Each row comes from the steps of one walk. Every step used is in the known rows, and no mark comes twice. Write the walk behind each row, first mark first.
Known rows:
l -> r -> k -> w -> t: 0.603 -0.702 -0.643 -1.467 -1.760 -2.504 2.535 1.366 -2.248 -0.017
 -2.079 0.336 1.527 0.392 2.701 -4.397 -3.259 0.457 0.369 -0.797 -1.251
 -1.681 0.115 0.542 -4.642 1.096
e -> f -> k -> w -> b: -3.145 -3.823 1.004 1.452 -0.782 -0.743 0.984 5.103 -2.812 -1.706 1.555
 -0.753 2.576 0.474 -0.764 -1.937 -3.398 0.903 -3.473 -1.095 3.829
 -1.512 1.726 0.072 -1.398 -3.468
l -> r -> s -> w -> k -> f: -1.329 -2.607 -1.302 0.031 -2.805 -2.430 1.795 1.063 -1.857 -3.223
 -3.239 -0.183 0.664 1.178 1.959 -4.165 -2.393 0.064 4.851 -2.088 -1.235
 -2.785 -0.206 -2.465 0.746 2.793
r -> k -> f: 0.166 -1.272 -3.404 -0.118 -1.375 -1.043 0.741 -0.258 0.697 -1.086
 -1.366 0.424 2.614 1.291 -0.744 -3.509 0.232 -0.009 -0.208 -2.633
 -1.030 0.038 -0.693 -1.525 -1.706 0.653
y -> w -> k -> f: -2.013 -1.100 0.834 1.617 -0.874 0.001 0.486 0.990 -0.120 -2.543 -1.966
 -0.151 1.185 2.264 -0.808 -2.048 -1.333 1.068 0.441 0.506 0.531 -3.491
 -0.283 -2.078 -0.660 4.352
r -> k: -0.693 -1.169 -2.984 0.685 -1.469 -2.449 0.656 1.395 -0.228 -0.532
 -1.074 1.032 3.275 -0.251 -2.554 -3.585 -0.285 1.178 -1.076 -1.961
 -1.054 -1.462 -1.083 -0.789 -2.843 2.659
b -> w -> k -> f: -4.297 -1.460 1.021 0.387 -1.867 -1.976 -2.276 -2.724 -1.017 -1.180
 -1.809 -0.424 2.487 0.194 0.204 -1.635 -1.645 0.016 0.691 -0.367 0.389
 -1.623 -2.264 -0.550 -1.870 3.221
t -> w -> k: -3.997 2.112 2.058 2.649 -1.441 -1.827 -0.158 0.971 -1.668 -2.214 -2.338
 -0.248 3.226 -2.735 -2.923 -1.076 -1.239 1.767 -0.112 0.459 -0.968
 -3.039 -2.155 -1.516 -1.214 5.956
e -> f: -2.159 -2.057 -1.145 2.965 -1.039 -2.902 0.559 6.595 -0.029 -1.553 0.846
 -1.442 2.935 0.428 -2.869 -2.533 -1.344 1.667 0.137 -1.301 0.769 -1.606
 0.479 -2.531 -1.518 0.395
f -> k: -3.680 -2.845 -2.323 2.386 -1.215 -1.422 0.143 3.394 -1.083 -1.373 0.662
 -0.021 3.365 -1.467 -4.293 -3.078 -2.424 1.537 -1.079 -1.661 -0.032
 -1.448 0.210 -1.933 -1.721 0.083
b -> w -> k -> r: -5.048 -2.166 1.412 1.331 -1.741 -3.958 -1.844 -2.812 -2.505 -0.617
 -2.360 -0.415 2.895 -1.428 0.558 -1.338 -2.057 -0.961 -0.570 0.533
 0.770 -1.607 -1.620 -1.854 -3.890 5.331
k -> f: -1.834 -0.561 -1.220 0.796 -0.631 -1.190 0.949 1.225 1.888 -1.481 -1.080
 -1.271 2.476 0.552 -1.835 -3.077 -1.769 -0.139 1.548 -3.694 0.034 0.614
 0.395 -4.118 -0.814 -0.665
l -> r: -0.925 -0.384 -1.312 0.400 -1.959 -4.119 2.499 3.570 -0.474 -1.237
 -1.378 -0.314 1.929 -1.137 -0.474 -5.010 -3.136 0.214 1.912 -1.587
 -1.353 -1.731 0.941 -3.192 -2.931 2.828
s -> w -> k: -5.508 -1.023 0.334 2.680 -1.879 -1.965 -0.032 1.183 -1.617 -2.456
 -2.754 -1.187 3.318 -0.601 -2.078 -2.243 -0.704 1.909 1.969 -2.058
 -0.339 -2.111 0.181 -1.501 -0.469 4.047
k -> w -> t: -3.016 -0.386 2.524 0.796 0.331 -1.078 1.165 2.353 -0.409 0.566 -1.353
 -1.381 2.439 0.035 -1.171 -1.793 -5.164 1.773 0.507 -3.116 0.888 -0.720
 -0.213 -1.421 -3.474 -1.793
s -> w -> k -> f -> e: -4.013 -1.827 0.201 2.600 -2.392 0.892 -0.663 -1.459 -1.606 -3.246
 -3.044 -2.663 2.846 0.321 -0.428 -2.904 -0.361 1.360 1.099 -2.775 0.014
 -1.648 1.255 -2.614 1.259 0.572
e -> f -> k -> w: -2.650 -5.521 -1.348 2.893 -0.804 -1.250 0.260 5.605 -2.032 -2.156 1.032
 -1.590 2.643 0.494 -1.858 -2.202 -2.279 1.215 -3.534 -0.144 2.416
 -1.354 1.792 -0.167 -1.756 -1.750
l -> r -> k -> w: 1.279 -2.796 -2.187 -1.376 -1.770 -3.072 2.606 0.906 -1.574 -1.279
 -2.951 0.444 1.579 0.130 1.863 -5.015 -1.929 -0.500 -1.482 -0.464
 -0.630 -1.479 1.108 0.306 -4.163 3.008
t -> w -> k -> r -> l: -2.042 0.905 1.618 1.359 -2.876 -3.076 1.499 -2.104 -3.145 -2.315 -2.228
 -0.058 2.483 -2.145 0.912 -1.605 -1.077 -1.162 -1.080 0.678 -1.179
 -2.794 -1.635 -3.039 -2.672 6.501
f -> k -> r -> l: -1.628 -4.029 -2.694 1.163 -2.717 -2.773 1.984 -0.118 -2.650 -1.396
 0.797 -0.109 2.668 -0.832 0.234 -3.595 -2.430 -1.657 -2.285 -1.205
 -0.238 -1.080 0.873 -3.710 -3.414 0.574
j -> w -> k: -3.158 0.353 0.716 -0.488 0.605 -2.167 -1.481 2.542 -1.892 -0.354 -1.586
 -0.088 2.578 0.573 -2.878 -2.764 -1.468 1.209 -0.544 -0.233 -1.782
 -3.729 -0.900 -1.473 -3.044 4.791
e -> f -> k: -3.227 -3.680 -2.417 3.528 -1.506 -1.764 0.008 6.804 -1.632 -1.921 2.261
 -1.078 3.115 -0.005 -3.073 -2.594 -1.453 1.890 -1.555 -0.050 0.910
 -1.883 0.834 -1.277 -1.176 -1.102
r -> s: -1.369 -2.886 -1.388 1.401 -0.881 -2.652 0.888 3.521 0.335 -1.028 -0.776
 0.957 2.176 0.097 -4.292 -2.996 -3.920 1.746 2.051 -3.732 0.151 -2.698
 -1.884 -3.435 -0.434 1.490
j -> w: -1.047 -0.585 0.470 0.282 1.270 -3.454 -0.054 5.136 -0.192 0.135 -1.182
 -0.389 2.887 -0.183 -3.760 -2.082 -1.898 0.948 -0.163 -2.584 -2.113
 -2.223 0.277 -1.212 -2.704 1.861

Which walk is each row?
-3.894 0.234 3.005 1.762 -1.256 -3.529 -1.246 2.330 -0.882 1.516 0.052
 -0.284 3.388 -1.608 -1.305 0.008 -4.397 1.921 2.722 -2.384 -1.088
 -1.842 -2.756 0.763 -3.266 -0.163
b -> w -> t
-3.895 1.466 2.103 2.708 -1.241 -2.588 0.391 -0.874 -2.383 -2.124 -3.017
 -1.010 3.058 -3.053 -1.066 -0.732 -0.738 -0.433 -0.521 0.447 -0.359
 -1.782 -1.198 -3.344 -2.218 6.066
t -> w -> k -> r
-2.603 -6.909 -2.359 4.455 -1.711 -3.080 0.830 6.082 -2.999 -2.826 0.113
 -1.740 2.616 -0.011 -0.812 -0.783 -1.148 0.178 0.037 -1.679 1.466
 -1.563 1.629 -1.885 0.490 -1.521
e -> f -> k -> r -> s -> w
-3.371 -3.402 0.150 2.695 -0.584 -0.605 0.127 6.061 -2.651 -0.765 1.761
 -1.795 2.675 0.830 -0.994 -1.342 -3.616 2.249 -1.690 -0.208 1.748
 -1.682 0.744 0.150 -2.262 -3.708
e -> f -> k -> w -> t
1.624 -0.942 -3.667 -1.436 -2.428 -2.535 2.356 0.380 -0.472 -1.622
 -1.881 0.396 1.461 0.754 2.182 -5.421 -0.599 -1.139 1.136 -1.094 -2.055
 -0.621 0.538 -1.521 -2.576 1.895
l -> r -> k -> f
0.963 -1.172 0.011 -2.576 -1.816 -2.684 3.170 0.402 -2.396 -1.006 -2.278
 1.332 1.519 -0.075 2.896 -4.816 -3.050 -0.940 -1.401 -1.588 0.578
 -1.637 1.077 0.530 -3.955 1.183
l -> r -> k -> w -> b
-2.546 -0.790 3.434 -0.597 0.211 -1.446 2.117 1.112 -0.555 -0.562 -1.560
 -0.001 2.446 -0.420 -1.117 -2.273 -4.783 0.123 -1.591 -4.082 3.426
 -0.556 1.029 -1.570 -2.560 -1.424
k -> w -> b
-4.094 -2.404 0.598 1.460 -0.241 -0.021 0.395 2.437 -2.084 -0.038 0.320
 -0.754 2.846 -0.671 -1.840 -1.785 -4.974 1.908 -1.315 -1.836 0.963
 -1.109 0.215 -0.293 -2.905 -3.061
f -> k -> w -> t
-2.990 -6.198 -2.127 3.516 -1.441 -2.694 1.189 2.382 -2.489 -2.207
 -1.420 -0.585 2.779 -1.420 -1.701 -1.263 -2.387 -0.383 0.557 -3.249
 0.717 -1.094 0.967 -2.744 -0.134 -0.418
f -> k -> r -> s -> w
-0.270 -3.551 -1.203 1.428 -2.418 -4.355 2.750 4.718 -1.245 -2.329
 -2.649 0.071 1.326 -0.684 -0.190 -3.510 -3.229 0.624 4.543 -3.495
 -1.451 -2.755 0.556 -1.675 0.122 2.050
l -> r -> s -> w
0.953 -2.190 -3.116 0.518 -2.119 0.964 -0.016 -1.317 -0.242 -1.446
 -1.320 -0.608 2.698 0.838 -0.601 -4.336 -0.078 0.661 -1.931 -2.547
 -0.754 -1.007 0.135 -2.019 -0.813 -0.948
r -> k -> f -> e
-1.181 -4.788 -3.021 2.063 -2.933 -3.039 1.585 3.850 -3.065 -1.956 2.224
 -1.135 2.520 0.649 0.693 -3.054 -1.220 -0.993 -2.535 0.194 0.687 -1.731
 1.387 -2.911 -2.612 -0.560
e -> f -> k -> r -> l
-0.745 -1.661 1.081 0.110 -2.429 -3.816 3.499 4.248 -1.934 -1.932 -2.157
 0.774 1.286 -0.790 0.799 -3.352 -4.477 0.340 4.704 -4.604 -0.238 -2.786
 0.416 -1.496 0.283 0.297
l -> r -> s -> w -> b
-4.048 0.447 -0.857 0.088 -1.365 -0.054 -0.498 -1.813 -0.242 -2.041
 -1.571 -0.600 2.281 1.451 -1.151 -4.016 -1.240 0.523 0.960 -0.888 0.269
 -1.314 -1.012 -4.330 -1.381 2.832
w -> k -> f
-0.186 -2.145 -1.366 0.205 -2.429 -4.121 2.782 -0.605 -1.003 -0.806
 -0.759 -0.417 2.382 -0.114 1.010 -3.709 -2.205 -2.278 -0.602 -2.506
 -0.353 -0.548 0.601 -5.229 -3.967 2.344
k -> r -> l
-2.018 -2.694 -0.950 0.648 -2.973 -3.526 1.781 2.525 -2.685 -2.889
 -3.058 0.360 1.198 0.096 0.524 -4.174 -2.864 1.055 4.305 -1.637 -1.245
 -3.953 -0.481 -1.894 -0.083 4.456
l -> r -> s -> w -> k
-4.892 -0.315 -0.482 1.004 -1.188 -2.337 0.213 -1.890 -2.045 -1.419
 -2.257 -0.656 2.554 -0.421 -0.615 -3.553 -1.512 -0.618 -0.478 -0.150
 0.957 -1.302 -0.304 -5.679 -3.607 5.100
w -> k -> r
-1.638 -3.556 0.658 2.296 -0.904 -2.136 0.944 1.201 -1.959 -2.200 -2.690
 0.577 0.999 1.448 -0.878 -1.516 -2.680 0.287 0.110 0.662 1.169 -4.619
 -0.977 -3.450 -1.491 6.171
y -> w -> k -> r -> s
-1.813 -4.565 -0.560 3.006 -0.956 -4.039 1.999 2.209 -0.832 -1.763
 -3.100 -1.055 2.453 -0.869 -1.139 -1.115 -2.312 -0.835 2.522 -4.668
 0.595 -0.431 0.758 -4.170 -0.243 1.179
k -> r -> s -> w
-5.269 -1.804 0.387 2.945 -1.567 -2.896 0.644 -0.529 -2.201 -2.453
 -3.754 -2.033 3.186 -0.961 -0.141 -1.809 -0.215 -0.197 1.432 -1.911
 0.306 -0.832 1.219 -3.439 -1.460 4.252
s -> w -> k -> r
-2.163 -2.777 1.627 1.720 -0.925 -3.567 2.569 1.666 -1.687 -1.403 -2.548
 -0.286 2.346 -1.018 0.038 -0.917 -3.469 -1.061 2.679 -5.639 1.775
 -0.658 0.611 -3.980 -0.068 -0.651
k -> r -> s -> w -> b
-2.816 -0.195 1.589 2.570 -1.318 -2.614 0.445 -0.434 -2.804 -2.273
 -3.106 0.122 2.390 -2.243 -1.264 -0.618 -1.935 -0.191 0.233 -0.084
 -0.183 -3.004 -2.538 -3.547 -1.035 5.927
t -> w -> k -> r -> s
-3.975 -3.662 0.846 0.955 -1.940 -3.985 -1.715 -2.387 -2.909 -0.865
 -2.367 0.580 2.158 -0.679 0.324 -1.255 -2.888 -0.650 0.332 -0.037 1.006
 -2.867 -2.999 -1.931 -2.693 5.293
b -> w -> k -> r -> s
-3.888 -3.261 -0.467 2.157 -1.931 -2.038 0.150 1.824 -1.737 -2.488
 -2.684 0.448 2.355 0.346 -2.597 -2.173 -2.295 2.155 3.256 -2.921 -0.068
 -3.482 -1.717 -1.845 1.115 3.575
r -> s -> w -> k
